Each row was made from one small tree. The marks that hang from a mark follow it in brackets, in the order of their numbers. Every link used is in the known rows. Write each row's tree.
In the rows, 128 means zero.
Known rows
Z178(Z278(Z398(Z466))): [101  81 103  85  91 139 125 107 128 141 144 163 135 172 100 134 164 120
 176  88 139  68 119 107 116 148 142 131  67 172 139 132 145 117  96 148
 158]
Z466(Z398): [ 64 108 116 116 110 122 146  87 101 135 134 163 112 157 112 158 147 112
 161 123 118  96 114 102 125 129 134  84  90 110 143 117 142 131 150 133
 144]
Z267(Z398(Z466(Z278 Z357) Z878)): [164  78 129 134 124 144 135  57 130 129 181 171 132 182 135 143 151 136
 184 102 106 132 148 116 128 115 146 178  64 164 128 111 144  88 145 139
 178]
Z398(Z267 Z278 Z878): [139 111 147 137 123 128 154  51  89 114 130 152 139 187 135 175 121 156
 198 118 137 143 153 117 125 128 116 138  85 137 104 104 130 114 149 151
 147]
Z466(Z398(Z267 Z278(Z100) Z878)): [133  92 155 151 121 142 156  48 104 120 151 204 148 180 150 183 118 188
 178  92 119 142 164 127 117 102 114 161  90 123 119  99 121  95 136 159
 149]
Z357(Z466(Z278 Z398)): [ 96  92 110 132 123 121 141  76 103 177 177 197 109 170 113 152 156 128
 184 117 118  88 134 108 136 107 150 131  84 109 166  93 162 113 141 155
 179]
Z757(Z100(Z278 Z906(Z347))): [ 33 169 140 136 126 148 139  90 153 160 100 110 146 124  82 136 126  79
 154 165 123  87  99 106 150 227 164 120 138 150 108  95 128 125 167 130
 128]
Z371(Z278(Z100 Z398)): [ 74 108 105  88  71 128 115 109 109 140 129 192 148 154  95 161 152 138
 156  80 137  58 116 110  93 154 140 109 119 147 134 124 116 134  88 152
 142]
Z100(Z278(Z178 Z398) Z906(Z347)): [ 34 135 126 115 125 134 122 108 168 179 120 123 128 145  80 145 143 110
 143 112 130  92  89 125 140 171 136  99 139 196  95 123 126 125 130 138
 151]
Z466(Z278): [ 80 134 102  96 118 122 134  92  92 149 140 158 118 156  94 159 151 115
 180 125 142  83 125 100 129 153 167  99 103 117 135 124 130 145 129 143
 158]
Z371(Z278): [ 74 123  98  90  92 103 128  99  96 133 128 137 137 163  84 148 155  89
 161 121 138  62 106  92 107 172 148  80 110 122 132 126 136 145 136 145
 136]
Z100(Z278(Z398) Z757): [ 47 135 114  88  74 141 132 108 142 183  94 137 124 166 118 139 121  74
 173 127 131  82  98 102 131 173 143 101 128 163 121 110 136 119 119 124
 126]
Z327(Z347(Z906(Z100))): [ 47 148  83 117 137 116 141 107 121 135 115 138 124 120 111 122 127  74
 138 177 128 111 115 157 161 149 163 104 159 104 108 147 168 140 184  99
 139]
Z347(Z327 Z906(Z100(Z278(Z398)))): [ 58 131  80 122 130 116 126 120 147 174 108 136 126 144 118 116 111  52
 144 153 133 119 121 165 171 159 160 107 175 120 101 140 172 125 150 102
 128]
Z757(Z100(Z906(Z347(Z327)))): [ 46 166 153 144 139 156 138 100 142 130 113 125 154 109  64 147 120 108
 139 174 135  97 130 132 162 197 167 134 138 142 102 100 146 126 196 125
 146]
Z357(Z466): [ 74 129 106 129 103 119 143  88  83 138 129 159 115 147 109 152 164 100
 180 146 124  81  99  97 124 131 143 105 100 120 151  91 162 143 131 138
 157]
Z267(Z398(Z466(Z357) Z878)): [151  85 132 142 113 143 143  58 129 107 157 157 131 174 138 143 152 125
 174 114  99 133 130 112 119 117 127 159  66 165 125 109 152  95 150 126
 163]
Z100(Z278 Z757 Z906): [ 47 179 139 120  95 147 150 100 146 158 103 107 141 151  94 147 114  54
 157 163 129  76  91  97 150 204 170 105 144 156 110 110 137 126 159 126
 127]
Z267(Z398(Z278(Z178))): [113 135 128  96 133 116 140  71 120 122 124 134 114 187  91 169 147 153
 173  99 124 115 140 120 116 144 142 109  84 133  96 123 129 122 136 136
 167]
Z278(Z100): [ 56 156 115 115  93 137 141  99  87 108 110 178 135 128 104 177 154 133
 155 130 132  77 100 103 103 152 164  99 130 116 131 118 116 158 101 134
 137]
Z878(Z398(Z267 Z278 Z466(Z357))): [166  72 132 127 131 147 155  45 129 106 155 150 158 189 144 153 150 166
 209 105 111 138 147 139 125 112 123 175  50 136 123  98 157  86 130 133
 184]
Z357(Z466(Z278(Z100(Z906) Z178))): [ 92 150 123 124 113 132 129  91 115 162 177 197 133 152  81 173 162 152
 162 117 145  65 127 119 126 136 181 151 115 145 131 101 142 129 103 163
 189]
Z466(Z278(Z100) Z398(Z878)): [ 99 100 135 136 116 140 135  74 106 145 174 219 131 165 127 173 133 166
 166  91 125 108 155 115 120 117 147 145  98 124 139 114 112 107 127 160
 154]
Z347(Z327 Z906(Z100)): [ 70 152  91 128 142 114 137 117 118 137 123 134 132 131  98 127 121  64
 132 178 141 114 132 167 173 150 169 111 164  97 104 141 179 137 179 100
 135]
Z371(Z278(Z178 Z398)): [ 79  97 100  61  78  99 100 112 126 163 144 158 126 187  73 149 161 123
 160  81 153  56 119 112  97 147 126  85  92 168 115 136 138 128 101 152
 154]
Z347(Z327): [ 53 140 110 129 129 121 135 104  98 116 107 137 124 140  93 154 135 103
 151 150 139 103 116 116 130 148 164  84 144 110 111 123 156 151 147 122
 141]
Z466(Z278(Z100) Z357): [103 128 100 106 114 139 123  84  92 153 163 209 141 139 101 166 156 152
 167 118 136  74 122 101 113 132 202 137 120 113 165 105 141 128  93 148
 175]
Z327(Z347(Z906(Z100(Z757)))): [ 49 164  96 110 124 127 145 112 136 145 116 135 136 124 107 118 112  63
 135 185 130 104 121 162 171 154 167 122 161 114 107 143 170 127 203  94
 135]
Z267(Z398(Z466(Z278))): [122 104 118 110 125 141 144  71 128 125 153 149 121 170 116 149 157 123
 181 106 107 115 137 115 129 137 150 148  74 145 112 125 129 120 139 133
 170]
Z906(Z100(Z278 Z757) Z347): [ 32 168 105 104 124 133 148 108 153 184  96 107 154 133 106 107 127  41
 142 180 121  96  98 115 161 195 147 109 150 137 112 108 134 116 176 115
 112]
Z178(Z278(Z100(Z757 Z906) Z398)): [ 79 148 143  99  72 167 132 123 142 150 137 187 164 141  74 159 126 142
 143 101 150  49 130 116 128 174 164 151 114 182 136 126 119 108 112 150
 153]
Z398(Z267 Z878): [101 118 140 144  95 124 149  70  89 116 131 155 130 170 133 167 122 123
 181 135 132 135 135 104 118 131 104 120 100 152 112 110 130 125 148 139
 133]
Z178(Z278): [ 71 129 101  94 104 116 135 105  97 136 128 143 128 156  80 143 150 106
 158 123 145  63 109  86 117 174 163  87  98 131 145 134 138 137 119 144
 139]
Z347(Z327 Z906(Z100(Z278))): [ 51 154  78 127 144 106 135 114 138 159 106 119 128 143 113 113 113  42
 136 176 134 118 115 154 168 175 174  98 184  97  98 140 174 133 164 100
 119]
Z100(Z278): [ 42 144  93 109 109 113 139  92 108 151  91 123 114 155 117 145 143  71
 173 139 122  88  78  83 116 185 159  67 134 125 123 117 133 151 113 129
 120]

Which tree is each row?
[ 62 129 115  85  75 133 112 112 117 141 126 199 126 155  94 181 161 168
 155  84 148  70 115 123  93 123 143 110 112 166 114 128 119 136  66 142
 161]	Z278(Z100 Z178 Z398)
[ 44 145  98 132 160 125 139 118 126 142 109 127 148 113  90 119 140  84
 127 175 132 116 122 141 161 156 144 103 153 112 106 124 151 136 191 115
 131]	Z906(Z100 Z347(Z327))
[140 114 148 118 122 115 138  55 108 124 145 153 131 207 120 175 130 169
 192 106 149 136 156 122 114 119 116 137  83 154  87 113 135 108 131 155
 157]	Z398(Z267 Z278(Z178) Z878)
[ 45 191 159 134 112 175 154 104 133 123 125 157 171  98  82 169 134 128
 125 154 129  80 111 127 147 168 169 146 153 154 115 108 115 131 164 132
 143]	Z278(Z100(Z757 Z906(Z347)))
[195  66 141 137 125 143 148  34 115 113 170 167 152 198 157 155 141 157
 208 114 126 142 149 124 122  95 133 197  58 156 122  93 164  87 133 152
 177]	Z398(Z267 Z278 Z466(Z357) Z878)
[ 44 163 117 122 143 140 142 121 147 158 110 123 162 117  89 114 121  70
 123 189 137 108 134 147 177 164 150 125 156 127 100 115 155 117 208 109
 129]	Z906(Z100(Z757) Z347(Z327))
[ 59 144 100  85  80 132 133 119 147 190  90 137 136 165 120 119 121  47
 168 148 135  83 107 111 149 180 136 108 126 151 123 112 138 110 139 120
 120]	Z906(Z100(Z278(Z398) Z757))
[ 25 144  85 133 164 119 138 113 144 169  93 110 144 123 108 106 129  57
 131 174 123 120 102 130 158 185 151  92 176 115  99 121 147 135 173 115
 116]	Z906(Z100(Z278) Z347(Z327))
[130  79 125 143 100 131 132  72 106 177 172 204 124 181 132 157 138 149
 205 102 132 118 155 119 133  96 111 168  80 166 143  90 147 101 123 161
 179]	Z357(Z466(Z278(Z398(Z267 Z878))))
[109  93 129 135 107 147 157  66 126  93 138 134 146 173 142 156 150 131
 197 119 111 133 132 133 121 128  97 143  66 148 104 115 132 112 142 124
 157]	Z878(Z398(Z267 Z466))
[ 52 170  95 123 131 122 139 118 152 171 109 113 138 145 109 110  99  29
 130 186 138 108 124 158 179 180 184 118 187 108  94 135 176 119 182  93
 117]	Z347(Z327 Z906(Z100(Z278 Z757)))
[ 21 176 147 147 146 158 147 107 171 163 101  95 159 120  84 130 103  69
 122 175 124 103  99 129 171 197 173 123 186 160  86 107 146 121 193 120
 126]	Z100(Z278 Z757 Z906(Z347(Z327)))
[127  93 116 119 117 159 135  72 127 121 170 184 155 161 128 155 167 162
 186  99 113 101 133 133 114 128 162 169  76 136 138 108 136 104 101 134
 182]	Z878(Z398(Z466(Z278(Z100) Z357)))
[ 79 130 132 108 104 152 141  88 122 164 166 208 140 156 110 167 130 146
 156 109 129  80 149 116 129 128 172 146 110 114 142 109 120 107 130 147
 158]	Z466(Z278(Z100(Z757)) Z398)
[ 95 113 142 120  74 141 119 102 122 129 145 190 163 155  95 168 137 146
 150  80 140  75 128 121 110 157 127 140 117 184 119 120 110 116 122 162
 143]	Z371(Z278(Z100(Z906) Z398(Z878)))
[ 91 107 113 105  83 140 131 104 113 146 135 198 151 159 106 160 134 164
 160  82 145  77 134 111 103 147 135 138 107 162 142 126 119 116  76 156
 151]	Z178(Z278(Z100 Z398(Z267)))
[ 29 158 124 139 145 138 147  95 138 150 107 104 138 121  91 142 138  79
 141 153 114  98  78 105 150 196 157  91 156 150 109 116 126 142 161 130
 129]	Z100(Z278 Z906(Z347))
[ 53 155 143  91  76 144 122 113 175 186 117 126 133 172  85 150 118  85
 157 124 143  66 105 116 140 177 151 115 128 200  95 122 137 106 126 134
 147]	Z100(Z278(Z178 Z398) Z757 Z906)
[ 91 167 140  78 108 139 136  88 118 131 124 166 148 170  90 180 144 162
 165 115 153  73 133 125 115 151 181 131 111 133 101 114 128 125 105 145
 157]	Z398(Z278(Z100(Z757) Z178))
[116 140 130 105 118 124 139  67 104 122 133 177 145 178 109 190 142 187
 176 102 150 105 142 124 100 129 147 139 112 128  98 116 124 127  88 155
 164]	Z398(Z267 Z278(Z100 Z178))
[132  77 114 107 101 135 113  85 111 173 170 204 126 171 117 153 143 149
 193  96 137 100 143 111 130 109 148 141  83 160 161 105 152 100 114 150
 179]	Z466(Z278(Z398(Z878)) Z357)
[107  94 124 133 131 121 151  67  98 149 149 181 116 173 119 157 156 136
 184 118 113 101 130 112 133 106 141 130  76 104 156  82 168 114 142 153
 173]	Z357(Z466(Z398(Z278)))
[167  84 146 119 124 131 140  45 128 111 165 147 142 218 137 164 146 164
 203  99 141 138 157 135 117 107 120 175  56 174  79 117 143 101 119 157
 171]	Z398(Z267 Z278(Z178) Z466 Z878)
[ 84 163 148 127 151 159 154  81 112 107 120 158 163 118  87 176 147 168
 149 124 127  99 118 133 140 160 175 138 133 129 111 106 116 140 139 149
 158]	Z398(Z278(Z100(Z906(Z347))))
[105 147 115  81  98 137 114  93 126 176 179 203 145 164  85 163 147 156
 156 118 154  53 137 114 114 132 208 153 117 139 144 112 149 107  92 145
 183]	Z466(Z278(Z100(Z757) Z178) Z357)
[ 53 164 118 107 122 140 149 113 137 158 113 126 153 122  94 122 139  68
 139 182 131  93 118 127 164 171 139 118 129 134 118 110 138 120 196 116
 128]	Z906(Z100(Z757) Z347)
[ 20 156 124 157 160 138 146 100 148 149 103 101 142 115  86 137 122  80
 130 161 118 111  90 123 158 189 169  97 180 143  92 117 141 141 175 125
 130]	Z100(Z278 Z906(Z347(Z327)))
[ 67 138 101  81  87 103 110 103 107 138 143 170 146 167  76 163 162 134
 138  97 151  44 111 104  82 168 160  96 122 137 113 134 120 143  91 156
 141]	Z371(Z278(Z100 Z178))
[ 82 119 111  92  96 148 121 100 104 155 138 214 134 147 105 173 147 165
 178  86 143  80 134 120 118 134 164 132 114 144 137 122 113 135  83 152
 166]	Z466(Z278(Z100 Z398))
[113  77 123  96  72 104 105  89 129 158 160 169 136 208 102 158 135 139
 171  74 152  92 147 118  98 129  88 119  83 195 100 127 132 104 113 161
 149]	Z371(Z278(Z178 Z398(Z267 Z878)))
[ 61 192 156 123  84 168 151 104 121 118 120 161 160 120  88 178 129 120
 140 150 136  67 112 113 134 168 176 137 137 147 119 110 119 134 143 134
 143]	Z278(Z100(Z757 Z906))
[105  93 136 112  79 121 118  86 125 149 144 174 118 194 119 169 133 153
 181  89 150 120 147 124 110 105  85 125  80 197  99 126 132 107 111 147
 156]	Z278(Z178 Z398(Z267 Z878))
